Each row was made from one walk, in order. Every step used is in the known rows, and no mark comes twice. Write each row's walk.
Known rows
noda, bege, sarikad: [-0.02  2.31  1.81  6.48  4.85  3.37  4.87  2.13  2.62 -3.27 -2.77  0.50
  2.11 -2.87 -0.90  1.21]
noda, sarikad, rutan: [-0.92  5.73  2.67  5.27  4.11  0.08  3.15  3.55  1.56 -2.81 -1.94  0.06
  1.19  3.26 -1.57 -0.68]
sarikad, fasin, bege: [ 2.78  4.92 -1.27  3.63  4.27  0.48  6.82  3.05  1.64 -4.02  0.80  2.02
  0.52  5.12 -3.00  1.16]
noda, sarikad, fasin, bege: [-0.29  6.17 -0.32  5.63  3.95  2.34  4.48  4.02  3.86 -6.21  0.24  1.51
  0.48  7.51 -3.91  0.93]
buni, sarikad, fasin, bege, noda: [ 0.04  2.08  0.41  1.08  6.64  2.09  2.21  3.63  3.30 -4.15 -0.61  1.57
  0.65  4.93 -4.16  2.00]
rutan, bege, noda, sarikad, fasin: [ 2.25  5.19  0.37  3.89  3.02  3.18  4.23  1.58  3.46 -2.81  0.34  1.39
  2.03  7.49 -5.18  2.36]
rutan, fasin, bege: [ 4.80  5.23 -1.44  4.55  1.22  4.43  5.81  1.42  3.15 -1.67 -3.09  1.36
  0.21  6.30  4.56  2.64]
buni, sarikad, rutan, fasin, bege, noda: [ 2.95  2.75  1.69  1.50  5.22  0.20  1.84  2.67  2.79 -0.37 -3.97  1.44
  0.56  3.74  1.30  1.65]
fasin, bege: [ 4.02  3.87  1.63  4.35  2.55  4.12  5.78  3.08  1.99 -2.90 -0.94  0.67
  1.80  5.50  1.22  1.92]
fasin, bege, noda: [ 5.92  3.83  1.57  0.02  1.81  3.39  6.61  1.76  1.43 -2.19 -1.99  0.49
  2.31  7.18  0.65  3.68]
bege, sarikad, fasin, noda: [ 3.27  3.11  0.10  3.58  8.67  1.74  7.81  1.96  1.38 -4.55 -1.30  0.53
 -0.06  2.94 -3.91  1.13]
buni, sarikad: [-4.08  1.04  2.52  3.72  6.89  5.13 -0.19  3.89  2.40 -3.10 -1.71 -0.60
  0.91  0.86 -1.55  0.42]
bege, sarikad, rutan, fasin: [ 4.36  4.29  0.41  3.75  5.94 -0.21  5.45  1.15  0.90 -0.03 -4.37  0.88
 -0.26  1.20  0.37  0.95]
buni, sarikad, fasin, noda: [-1.82  1.48  1.25  3.60  9.04  2.47  3.03  3.78  2.60 -5.09 -0.46  0.34
  0.24  2.25 -3.48 -0.12]
fasin, noda: [ 3.00  2.90  2.70  4.13  5.58  3.80  7.67  2.14  0.43 -3.55 -1.59 -1.27
  1.62  3.13  1.88  0.33]
bege, sarikad, fasin: [ 0.75  3.65 -0.90  3.17  7.66  1.77  5.65  2.02  1.19 -3.79 -1.20  0.79
 -0.27  1.71 -5.20  1.34]
bege, noda, sarikad, rutan: [ 1.45  5.26  2.42 -0.38  3.15 -0.16  4.32  1.66  0.49 -1.93 -3.16 -0.36
  1.99  4.96 -1.87  1.63]
sarikad, fasin, bege, noda, rutan: [ 4.80  5.37 -0.76  0.92  3.43  0.62  7.27  1.93  0.85 -5.13  1.34  1.64
  1.08  4.90 -3.22  1.61]

Write each row's walk
[-0.39  5.43 -0.07 -0.66  3.65  1.54  4.61  1.60  1.45 -4.37 -1.58  0.14
  1.27  6.29 -4.46  2.36]
bege, noda, sarikad, fasin
[-0.01  1.96  1.73  6.23  8.44  3.77  2.64  3.79  3.43 -6.09  1.86  0.90
  0.78  1.91 -3.92 -0.90]
buni, sarikad, fasin, noda, rutan, bege
[ 6.37  5.22 -1.41  1.14  0.70  3.79  6.38  0.40  2.59 -1.25 -3.96  1.33
  0.76  7.61  4.26  3.99]
rutan, fasin, bege, noda
[ 5.53  3.30  1.46  4.37  4.80  4.57  6.05  2.78  2.77 -3.23 -1.87  0.97
  1.18  5.63 -0.25  2.84]
fasin, bege, sarikad
[ 6.29  3.98  1.10  3.98  6.80 -0.10  7.14  1.04  1.00 -0.69 -4.49  0.69
 -0.13  2.12  1.41  0.88]
bege, sarikad, rutan, fasin, noda
[ 5.47  5.41  0.04  5.77  2.65  6.04  5.24  1.32  2.16 -5.25 -0.70  0.59
  0.35  2.47  3.25  0.96]
noda, rutan, fasin, bege, sarikad
[ 6.48  5.75  0.22  4.21  2.52 -1.74  6.24  1.82  1.03  0.73 -3.31  1.91
  0.46  3.75  3.64  0.62]
sarikad, rutan, fasin, bege
[ 3.99  3.71  1.51  2.89  2.48  4.38  4.77  0.83  1.89 -0.59 -0.62  0.53
  2.78  5.25 -2.36  2.63]
rutan, bege, noda
[ 5.98  4.73 -1.36  4.59  2.95  4.76  5.91  1.20  3.68 -1.96 -3.90  1.55
 -0.13  6.33  3.35  3.33]
rutan, fasin, bege, sarikad
[-1.85  1.62  3.40  3.51  7.32  0.30  0.42  4.04  1.37 -1.08 -2.29  0.16
  0.89 -0.44 -1.57 -0.74]
buni, sarikad, rutan
[ 4.26  4.93 -1.26  0.22  3.78  0.02  7.43  1.98  1.24 -3.54 -0.06  1.82
  1.05  6.37 -3.42  2.54]
sarikad, fasin, bege, noda
[ 5.49  3.63  3.57  7.61  4.73  5.79  7.19  1.96  1.26 -5.46  1.66 -0.66
  2.35  2.24  1.23 -0.89]
fasin, noda, rutan, bege
[ 7.26  3.67  2.22  4.36  5.15  0.69  6.51  2.96  1.92 -1.58 -2.36  1.49
  1.19  4.47 -0.26  1.72]
fasin, bege, sarikad, rutan
[ 3.93  4.67  0.31  6.27  5.88  1.89  7.89  2.17  1.11 -6.16  3.00  0.90
  1.03  2.50 -3.04 -1.09]
sarikad, fasin, noda, rutan, bege
[ 3.68  3.64  3.49  5.22  5.21  4.95  7.50  1.94 -0.24 -6.19  0.60 -1.64
  1.80  0.80  2.31 -1.14]
fasin, noda, rutan
[-0.02  1.73  3.45  5.98  7.01  1.10  0.22  3.91  2.69 -0.46 -1.12  1.04
  1.28  0.98 -2.54 -0.57]
buni, sarikad, rutan, bege
[-0.12  2.97  0.05  6.08  5.72  1.14  5.63  2.21  2.59 -4.00 -1.60  1.54
  1.42 -2.58 -3.46  1.03]
noda, bege, sarikad, fasin
[ 0.14  6.60  0.80  5.60  3.00  0.37  3.29  2.53  2.47 -2.13 -3.30  0.67
  0.22  4.30  0.82 -0.18]
noda, sarikad, rutan, fasin
[ 5.05  2.32  3.67  6.40  6.60  0.30  8.54  2.13  1.64 -3.15 -3.02  0.25
  2.37 -1.00  1.27  0.09]
fasin, noda, bege, sarikad, rutan
[ 4.19  4.51  2.46  6.31  3.93 -1.20  4.94  2.29  0.59  1.11 -0.48  1.29
  1.93  1.51 -1.46 -0.62]
sarikad, rutan, bege
